Each row was made from one small tree. The marks that hang from a mark follow it in brackets, in alphabetical order. Every link used is in the known rows. Write each row's tree.
Known rows:
L[M[H K]]: [-0.03 -0.05  0.08 -0.16 -0.23  0.06 -0.04 -0.11 -0.03  0.15 -0.05 -0.04
  0.17  0.18 -0.09 -0.20  0.13 -0.09 -0.21 -0.08 -0.06 -0.03  0.04 -0.04
  0.09  0.05 -0.10  0.01  0.17]
R[L[M[B H]] Y]: [ 0.00  0.25  0.07  0.22 -0.12 -0.06  0.11  0.14  0.01  0.02  0.07 -0.20
  0.13  0.12  0.07  0.08  0.13  0.02  0.03 -0.17  0.18 -0.03 -0.29 -0.08
 -0.14 -0.36 -0.13 -0.05  0.16]
E[M[B H]]: [-0.02 -0.07 -0.11  0.09  0.04 -0.03  0.10  0.09  0.13  0.12  0.08 -0.19
 -0.11  0.07  0.00 -0.07 -0.20 -0.11 -0.03 -0.08  0.04  0.12 -0.05 -0.04
 -0.06  0.01  0.08 -0.18 -0.11]
B[H M Y]: [ 0.18 -0.13 -0.40 -0.06  0.19  0.09  0.11 -0.02  0.07 -0.27  0.14  0.35
  0.26 -0.15 -0.03  0.06 -0.24  0.15  0.12  0.22 -0.08 -0.07  0.13 -0.02
 -0.04  0.08 -0.15 -0.04  0.10]
L[K M[E]]: [-0.02 -0.02  0.12 -0.20 -0.15 -0.08 -0.16 -0.29 -0.08  0.05 -0.15  0.18
  0.32  0.00  0.09  0.11 -0.08 -0.15 -0.17 -0.07 -0.06  0.04  0.00 -0.05
 -0.12 -0.06  0.17  0.00 -0.06]
L[K M[B E H]]: [-0.04 -0.03  0.10  0.05 -0.04  0.02 -0.08 -0.25 -0.11  0.18 -0.04  0.10
  0.24  0.15  0.17 -0.06 -0.01 -0.09 -0.13 -0.39  0.00  0.00 -0.01 -0.13
 -0.19 -0.04  0.18 -0.05 -0.17]
L[M]: [ 0.10  0.03 -0.04 -0.27 -0.19 -0.13 -0.08  0.01 -0.07 -0.04 -0.01 -0.02
  0.21  0.06 -0.06  0.10 -0.01 -0.04 -0.19  0.11 -0.07  0.12 -0.16 -0.02
 -0.04 -0.20 -0.04 -0.06  0.14]
E[M[H K L Y]]: [-0.21  0.00  0.20  0.14  0.01  0.12 -0.02 -0.02  0.14  0.24  0.06 -0.18
 -0.37  0.12 -0.13 -0.26  0.08 -0.06 -0.04 -0.10 -0.06 -0.14  0.15  0.11
  0.16  0.33 -0.07  0.03 -0.11]
R[L[K] Y]: [-0.08  0.19  0.16  0.01 -0.08 -0.10  0.01  0.13  0.05 -0.09 -0.10  0.03
  0.11 -0.12  0.07  0.36 -0.01 -0.27 -0.03  0.27  0.18 -0.01 -0.26 -0.10
 -0.07 -0.29 -0.02 -0.04  0.13]
H[B[M]]: [ 0.02 -0.17 -0.22 -0.02  0.10 -0.02 -0.08 -0.01  0.05 -0.28  0.03  0.08
  0.18 -0.11 -0.03  0.14  0.01  0.00 -0.04  0.26  0.11  0.12 -0.02  0.21
 -0.06 -0.16 -0.09 -0.19  0.12]
F[E Y]: [ 0.13  0.05 -0.03 -0.17  0.01  0.09  0.33  0.25 -0.06 -0.11 -0.28 -0.12
 -0.12  0.03  0.05 -0.02 -0.03 -0.04 -0.05  0.20 -0.03  0.17 -0.11 -0.13
  0.12 -0.08 -0.01  0.21  0.27]
U[M]: [ 0.21 -0.07 -0.23 -0.23 -0.16 -0.30 -0.01  0.21  0.05 -0.14  0.06  0.00
  0.06 -0.10  0.03  0.25  0.08 -0.05 -0.03  0.18 -0.07  0.11 -0.11 -0.19
 -0.06 -0.20  0.10 -0.09  0.16]
F[E[M[H]] Y]: [-0.02  0.08  0.10 -0.01  0.07  0.14  0.30  0.15  0.14  0.13 -0.14 -0.17
 -0.14  0.14  0.04 -0.17 -0.08 -0.21 -0.15  0.01 -0.04  0.06  0.08 -0.19
  0.13  0.13 -0.07  0.09  0.18]
L[K]: [-0.03 -0.02  0.03 -0.20 -0.02 -0.11 -0.07  0.07 -0.06 -0.05 -0.05  0.14
  0.10 -0.03  0.04  0.24 -0.08 -0.28 -0.20  0.22  0.01  0.10 -0.11 -0.11
 -0.03 -0.11  0.10 -0.10  0.00]
R[L[K M[E]] Y]: [-0.06  0.21  0.26  0.02 -0.21 -0.07 -0.06 -0.24  0.00  0.00 -0.17  0.08
  0.34 -0.10  0.11  0.22  0.01 -0.09 -0.03 -0.03  0.13 -0.08 -0.14 -0.05
 -0.16 -0.23  0.05  0.03  0.08]
R[L[K M[H]]]: [-0.22  0.08  0.24 -0.07 -0.10 -0.09 -0.15 -0.03 -0.06  0.08  0.18  0.17
  0.40  0.10  0.15  0.18  0.18 -0.43 -0.22  0.02  0.06 -0.19 -0.01 -0.24
  0.02 -0.28 -0.08 -0.14  0.04]
U[M[E Y]]: [ 0.21 -0.10 -0.11 -0.10 -0.10 -0.32 -0.04  0.04 -0.03 -0.06 -0.06 -0.14
 -0.12 -0.17  0.02  0.19  0.07  0.21  0.14 -0.01 -0.06  0.20 -0.10 -0.02
  0.00 -0.03  0.07  0.08  0.01]
E[M[B Y]]: [ 0.12  0.02 -0.20  0.04  0.10 -0.16  0.01  0.14  0.02  0.08 -0.05 -0.33
 -0.32  0.01 -0.12  0.06 -0.19  0.08  0.02 -0.03  0.00  0.22 -0.16  0.19
  0.01 -0.01  0.06  0.02 -0.10]
B[H[M[L]] Y]: [ 0.17  0.13 -0.07  0.10  0.26  0.19  0.00  0.02  0.02 -0.11  0.14  0.24
  0.02 -0.08  0.10 -0.06 -0.16 -0.04  0.05  0.21  0.17  0.02  0.31 -0.15
 -0.16  0.03  0.01 -0.08 -0.07]
R[L[M[H K]] Y]: [-0.07  0.18  0.24  0.09 -0.28  0.07  0.05 -0.03  0.06  0.09 -0.07 -0.16
  0.21  0.09 -0.05 -0.07  0.19 -0.07 -0.05 -0.02  0.11 -0.14 -0.11 -0.01
  0.05 -0.11 -0.23  0.07  0.31]
H[B]: [ 0.06 -0.10 -0.12 -0.06  0.09 -0.03 -0.11  0.08 -0.10 -0.20  0.00 -0.08
  0.11 -0.04  0.07  0.15 -0.01 -0.06 -0.11  0.30  0.19  0.30 -0.08  0.11
  0.01 -0.16  0.04 -0.13  0.14]
F[E[M]]: [ 0.04  0.09 -0.04 -0.18  0.03 -0.14  0.24  0.17  0.10  0.00 -0.11 -0.19
 -0.14 -0.03 -0.07  0.06 -0.23 -0.24 -0.02  0.12 -0.11  0.22  0.04 -0.01
  0.14 -0.01  0.06  0.02  0.03]
L[M[H]]: [-0.01  0.03  0.08 -0.17 -0.16 -0.07 -0.10  0.00 -0.06  0.07  0.13  0.01
  0.23  0.17  0.00 -0.01  0.08 -0.14 -0.22 -0.01 -0.07  0.05 -0.11 -0.15
  0.02 -0.11 -0.15 -0.14  0.11]
B[M]: [ 0.02 -0.14 -0.19 -0.19 -0.08 -0.10  0.09  0.06  0.12 -0.22  0.03  0.09
  0.07 -0.15 -0.10  0.12 -0.09 -0.01  0.03  0.24 -0.07  0.03 -0.11  0.08
 -0.01 -0.14 -0.14 -0.14  0.08]
L[K M[Y]]: [-0.02  0.18  0.12 -0.16 -0.04 -0.20 -0.28 -0.05 -0.17  0.12 -0.06  0.04
  0.12  0.19 -0.08  0.25  0.10 -0.19 -0.34 -0.02 -0.12  0.02 -0.14 -0.01
  0.01 -0.11 -0.07  0.05  0.03]
R[L[K M[B]] Y]: [ 0.03  0.28  0.04  0.12 -0.08 -0.08 -0.04  0.05 -0.04  0.02 -0.10  0.00
  0.21  0.05  0.07  0.28  0.05 -0.11 -0.08 -0.08  0.14 -0.09 -0.26 -0.07
 -0.23 -0.39  0.08  0.01  0.09]
M[K Y]: [ 0.06 -0.07 -0.03 -0.14 -0.08 -0.04 -0.01  0.08 -0.07  0.00 -0.20 -0.24
 -0.24 -0.02 -0.19 -0.02  0.05  0.09 -0.01  0.14 -0.04  0.16 -0.11  0.20
  0.21  0.11 -0.09  0.18  0.14]
M[B[Y] H K L]: [ 0.03 -0.10 -0.10  0.25  0.06  0.33  0.09  0.19 -0.01  0.04  0.13  0.01
 -0.08  0.08  0.05 -0.33 -0.02  0.29  0.17 -0.18  0.06 -0.24  0.09 -0.11
 -0.01  0.12  0.17  0.00 -0.15]
B[H[M] Y]: [ 0.27  0.04 -0.16 -0.04  0.21  0.08 -0.03 -0.01  0.00 -0.11  0.03  0.16
  0.15 -0.13  0.04  0.04 -0.23 -0.09 -0.03  0.27  0.15  0.20  0.26 -0.11
 -0.11  0.00 -0.06 -0.05  0.06]

Which tree is each row?
[-0.12  0.03  0.22  0.06 -0.11 -0.14 -0.08 -0.11 -0.11  0.05  0.12 -0.17
  0.12 -0.05  0.09  0.01  0.17  0.06  0.10 -0.12  0.04  0.03 -0.06  0.00
  0.17 -0.12 -0.19  0.05  0.02]	R[L[M[E H Y]]]
[ 0.07 -0.09 -0.09  0.17  0.16  0.08 -0.20  0.16 -0.10 -0.12  0.19  0.08
  0.29  0.08  0.11  0.00 -0.01  0.05 -0.10  0.19  0.20  0.09  0.06 -0.11
  0.04 -0.04 -0.05 -0.13  0.08]	M[H[B[Y]]]
[ 0.00  0.03  0.00 -0.09 -0.04 -0.14 -0.10  0.15  0.07 -0.02  0.14  0.30
  0.03 -0.01  0.13  0.27  0.16 -0.25 -0.13  0.07 -0.06 -0.23 -0.01 -0.31
 -0.15 -0.18  0.25 -0.14 -0.10]	U[M[L[K]]]
[-0.18  0.30  0.33  0.08 -0.15 -0.06 -0.09 -0.02  0.02  0.11  0.06  0.11
  0.35  0.15  0.09  0.25  0.17 -0.34 -0.21 -0.01  0.10 -0.18 -0.17 -0.24
 -0.09 -0.26 -0.18 -0.08  0.18]	R[L[K M[H]] Y]
[ 0.03  0.19  0.02 -0.08  0.07 -0.23  0.16  0.21  0.02  0.07 -0.13 -0.32
 -0.34  0.04 -0.16  0.10 -0.14 -0.13 -0.02  0.05 -0.14  0.26 -0.02  0.10
  0.24  0.04 -0.07  0.16  0.00]	F[E[M[Y]]]
[-0.06 -0.10  0.14  0.00 -0.08  0.11  0.04 -0.10 -0.06  0.02 -0.17 -0.17
 -0.33 -0.10 -0.07 -0.25  0.03  0.26  0.22 -0.04 -0.01  0.00  0.01  0.23
  0.13  0.25  0.09  0.18 -0.10]	M[E K L Y]
[-0.11  0.18  0.23 -0.04 -0.04 -0.14 -0.29 -0.04 -0.16  0.23  0.06  0.06
  0.13  0.32 -0.05  0.14  0.20 -0.26 -0.40 -0.13 -0.09 -0.03 -0.09 -0.13
  0.05 -0.02 -0.19 -0.01  0.01]	L[K M[H Y]]
[ 0.00  0.01  0.02 -0.02 -0.09 -0.12  0.02  0.23  0.09 -0.02  0.34  0.11
 -0.05  0.04  0.13  0.06  0.23 -0.10 -0.01  0.02 -0.05 -0.15 -0.01 -0.35
 -0.05 -0.13  0.07 -0.21 -0.02]	U[M[H L]]
[-0.15 -0.09  0.25  0.14 -0.08  0.16  0.04 -0.12 -0.04  0.13  0.00 -0.12
 -0.32  0.01 -0.03 -0.32  0.12  0.17  0.21 -0.18  0.00 -0.07  0.05  0.11
  0.18  0.30 -0.01  0.12 -0.14]	M[E H K L Y]
[-0.07 -0.13  0.03  0.27  0.15  0.37 -0.13  0.08 -0.06 -0.04  0.17  0.09
  0.12  0.10  0.08 -0.27  0.12  0.14 -0.02  0.04  0.17 -0.21  0.24 -0.04
  0.07  0.17  0.07 -0.04  0.00]	M[H[B[Y]] K L]
[-0.11 -0.04 -0.08  0.03  0.12  0.12 -0.10  0.09  0.12 -0.16  0.20  0.48
  0.20 -0.09  0.01  0.09 -0.07  0.01  0.00  0.12 -0.07 -0.44  0.11 -0.16
 -0.12 -0.04  0.08 -0.15 -0.19]	B[M[L[K]] Y]
[-0.07  0.15  0.27  0.01  0.04  0.04 -0.15  0.03  0.04  0.04  0.00  0.17
 -0.08 -0.05  0.07  0.10  0.01 -0.44 -0.16  0.17  0.16 -0.01  0.14 -0.16
 -0.20 -0.16  0.14 -0.20 -0.20]	H[M[L[K]]]
[ 0.06 -0.06  0.07 -0.13 -0.21  0.00 -0.10 -0.27 -0.11  0.10 -0.30 -0.19
 -0.01 -0.01 -0.15 -0.15  0.06  0.25 -0.01 -0.18 -0.09  0.11  0.00  0.27
  0.12  0.19 -0.02  0.25  0.08]	L[M[E K Y]]
[ 0.00  0.27 -0.05  0.19  0.23 -0.08  0.24  0.30  0.03  0.10 -0.02 -0.34
 -0.56  0.08 -0.06 -0.04 -0.10  0.04  0.15 -0.20 -0.10  0.08 -0.01  0.11
  0.09  0.01  0.14  0.15 -0.23]	F[E[M[B L Y]]]
[-0.22 -0.06  0.11  0.14  0.01  0.02  0.06 -0.11  0.07 -0.03  0.21  0.05
 -0.21 -0.10 -0.01 -0.17  0.09  0.20  0.26 -0.14 -0.08 -0.13  0.01  0.07
  0.04  0.14 -0.19 -0.06 -0.21]	B[M[E H L Y]]
[ 0.11 -0.25 -0.23 -0.05 -0.02  0.03  0.07 -0.08  0.10 -0.23  0.03  0.20
  0.25 -0.28 -0.01 -0.02 -0.25  0.36  0.27  0.14 -0.06 -0.07  0.08  0.02
 -0.04  0.03  0.01 -0.07 -0.07]	B[M[E] Y]
[-0.09 -0.14  0.05 -0.07 -0.10  0.08  0.04 -0.09  0.19  0.18 -0.06 -0.15
 -0.05  0.04 -0.13 -0.20 -0.12 -0.21 -0.12  0.02 -0.02  0.00  0.15  0.06
  0.12  0.25 -0.02 -0.05  0.06]	E[M[H K]]
[-0.02  0.08  0.16 -0.14 -0.09 -0.15 -0.24 -0.26 -0.17  0.12 -0.16  0.05
  0.13  0.06  0.00  0.14  0.02 -0.02 -0.19 -0.12 -0.09  0.08 -0.05  0.04
 -0.02  0.03  0.04  0.12 -0.06]	L[K M[E Y]]
[ 0.07 -0.22 -0.27 -0.12  0.08  0.03  0.23 -0.32  0.10 -0.22 -0.03  0.25
  0.11 -0.24  0.04 -0.01 -0.23  0.10  0.23  0.09 -0.06  0.13  0.08  0.17
 -0.09  0.14 -0.06 -0.02  0.03]	B[H M[E]]
[-0.05 -0.16 -0.16 -0.01  0.14  0.15  0.25 -0.29  0.13 -0.22  0.11  0.33
  0.00 -0.22  0.08 -0.12 -0.17  0.13  0.31  0.02 -0.06 -0.09  0.17  0.11
 -0.12  0.16  0.01 -0.06 -0.12]	B[H M[E L]]
[ 0.08  0.10 -0.20  0.12  0.29  0.02  0.14  0.11 -0.13 -0.07  0.10 -0.05
 -0.35  0.05  0.06 -0.01 -0.04  0.18  0.19 -0.07  0.02  0.12 -0.09  0.10
 -0.05  0.04  0.03  0.11 -0.11]	M[B[H] L Y]
[-0.12  0.01 -0.06  0.15  0.21  0.00 -0.15  0.07 -0.02 -0.21  0.16  0.02
 -0.12 -0.04 -0.03  0.08  0.18  0.15  0.05  0.13  0.06 -0.05 -0.02  0.25
  0.00 -0.08 -0.15 -0.09 -0.01]	H[B[M[L Y]]]
[-0.03 -0.06  0.18 -0.03 -0.21  0.04 -0.10 -0.29 -0.11  0.21 -0.14 -0.18
  0.01  0.12 -0.09 -0.26  0.15  0.16 -0.04 -0.29 -0.08  0.05  0.07  0.15
  0.14  0.24 -0.13  0.18  0.04]	L[M[E H K Y]]
[ 0.26 -0.19 -0.33  0.02  0.01  0.17  0.07  0.18 -0.06 -0.05 -0.12 -0.09
  0.02 -0.03 -0.07 -0.15 -0.19  0.33  0.14  0.01  0.07  0.01  0.00  0.06
 -0.02  0.03  0.21  0.11  0.01]	M[B[Y] K]
[-0.01 -0.35 -0.11 -0.16 -0.15  0.10  0.13 -0.28  0.15 -0.11 -0.23  0.03
  0.02 -0.27 -0.13 -0.17 -0.12  0.18  0.22  0.03 -0.07  0.00  0.09  0.28
  0.01  0.17  0.03  0.04  0.01]	B[M[E K]]
[ 0.02 -0.18  0.00  0.17 -0.03  0.07  0.10 -0.09 -0.11  0.17 -0.17 -0.31
 -0.29  0.03 -0.02 -0.28  0.03  0.29  0.23 -0.31  0.05  0.18 -0.02  0.20
  0.10  0.25  0.05  0.19 -0.13]	M[B E H K Y]
[-0.12 -0.14 -0.03  0.00 -0.05  0.02  0.04 -0.01  0.07  0.05  0.00 -0.08
 -0.14  0.04 -0.24 -0.14  0.17  0.06  0.02 -0.02 -0.12 -0.09  0.02  0.18
  0.20  0.17 -0.35  0.06  0.09]	B[M[H K Y]]
[-0.09 -0.17 -0.03 -0.04 -0.06  0.07  0.14 -0.13  0.15 -0.21  0.07  0.17
 -0.04 -0.25  0.04 -0.09 -0.11  0.17  0.29  0.05 -0.06 -0.13  0.01  0.09
 -0.10  0.00  0.05 -0.13 -0.18]	B[M[E L]]
[ 0.10  0.01 -0.05 -0.03 -0.07 -0.31 -0.10  0.26 -0.02  0.04  0.18 -0.12
 -0.10  0.09  0.00  0.18  0.28 -0.04 -0.07  0.00 -0.08  0.08 -0.12 -0.23
  0.10 -0.07 -0.18 -0.03  0.11]	U[M[H Y]]
[-0.04 -0.12  0.02  0.19  0.03  0.14 -0.13  0.06  0.03  0.02  0.14  0.05
  0.04  0.10  0.11 -0.11  0.40 -0.09 -0.07 -0.07  0.13 -0.16  0.22 -0.10
 -0.04  0.01  0.12 -0.09  0.09]	U[M[H[B] K L]]
[ 0.08 -0.17 -0.31  0.08  0.17  0.08 -0.14  0.08  0.00 -0.30  0.11  0.19
  0.32 -0.10 -0.01  0.10 -0.08  0.18  0.00  0.26  0.10 -0.01  0.09  0.08
 -0.05 -0.11 -0.08 -0.12  0.08]	H[B[M Y]]
[-0.13 -0.05  0.18  0.07 -0.05 -0.07 -0.06 -0.08  0.07  0.07  0.20  0.30
  0.06 -0.02  0.25  0.05  0.17 -0.19  0.02 -0.19 -0.02 -0.24  0.13 -0.38
 -0.14  0.03  0.26 -0.16 -0.24]	U[M[E H L[K]]]
[-0.19  0.16  0.19  0.05  0.13 -0.07 -0.17  0.05  0.08  0.13  0.03  0.04
 -0.24  0.06 -0.04  0.13 -0.06 -0.25 -0.18  0.05 -0.06 -0.14  0.01  0.01
 -0.01  0.11  0.10 -0.04 -0.24]	E[M[L[K] Y]]
[-0.05 -0.01  0.09 -0.04 -0.05  0.08  0.00  0.10 -0.07  0.01 -0.07 -0.15
 -0.34  0.00 -0.12 -0.11  0.11  0.13  0.04  0.07 -0.02 -0.04 -0.07  0.17
  0.16  0.13 -0.01  0.14  0.01]	M[K L Y]
[ 0.19 -0.09 -0.28  0.20  0.29  0.28  0.18 -0.07 -0.07 -0.16  0.12  0.20
 -0.01 -0.14  0.22 -0.18 -0.33  0.40  0.40 -0.12  0.07 -0.01  0.13 -0.05
 -0.19  0.14  0.32  0.07 -0.23]	M[B[H Y] E L]
[-0.19  0.29  0.23  0.14  0.16 -0.07  0.17  0.24  0.07  0.18  0.16 -0.22
 -0.44  0.18 -0.05 -0.10  0.01 -0.16  0.02 -0.12 -0.15  0.01  0.08 -0.08
  0.23  0.14 -0.11  0.06 -0.14]	F[E[M[H L Y]]]
[-0.14 -0.11 -0.04  0.00  0.23  0.16  0.10 -0.37  0.09 -0.12  0.05  0.50
  0.10 -0.18  0.12  0.00 -0.13 -0.09  0.15 -0.04 -0.06 -0.18  0.22  0.03
 -0.19  0.19  0.10 -0.08 -0.20]	B[H M[E L[K]]]
[ 0.22  0.09 -0.27  0.08  0.19 -0.02  0.22  0.31  0.06 -0.01 -0.08 -0.16
 -0.08  0.00 -0.03  0.00 -0.36  0.11  0.12 -0.09 -0.06  0.12  0.10 -0.05
  0.03 -0.01  0.22  0.09 -0.12]	F[E[M[B[Y]]]]
[ 0.02  0.07  0.16  0.00 -0.31  0.07  0.08 -0.25  0.03  0.00 -0.29 -0.17
  0.19 -0.17 -0.04 -0.05  0.02  0.17  0.14 -0.03  0.12 -0.03 -0.07  0.17
 -0.03 -0.07  0.00  0.17  0.24]	R[L[M[E K]] Y]
[ 0.21  0.04 -0.24  0.00  0.11  0.07  0.03 -0.16 -0.18  0.12 -0.21 -0.15
 -0.07  0.18 -0.13 -0.12  0.03  0.18 -0.03 -0.26 -0.06  0.14  0.02  0.26
 -0.01  0.16 -0.04  0.31  0.15]	L[M[B[H] K Y]]
[ 0.07  0.04  0.02 -0.18 -0.17 -0.03 -0.14 -0.05 -0.12  0.10 -0.22 -0.20
 -0.02  0.13 -0.20 -0.06  0.15  0.10 -0.16 -0.03 -0.11  0.05 -0.07  0.21
  0.14  0.05 -0.15  0.20  0.18]	L[M[K Y]]
[-0.10  0.13  0.03  0.17  0.22 -0.03 -0.11  0.10  0.03  0.18  0.02 -0.07
 -0.33  0.10  0.00  0.08 -0.09 -0.11 -0.07 -0.14  0.00 -0.11 -0.04  0.06
 -0.12  0.04  0.22 -0.02 -0.33]	E[M[B L[K] Y]]
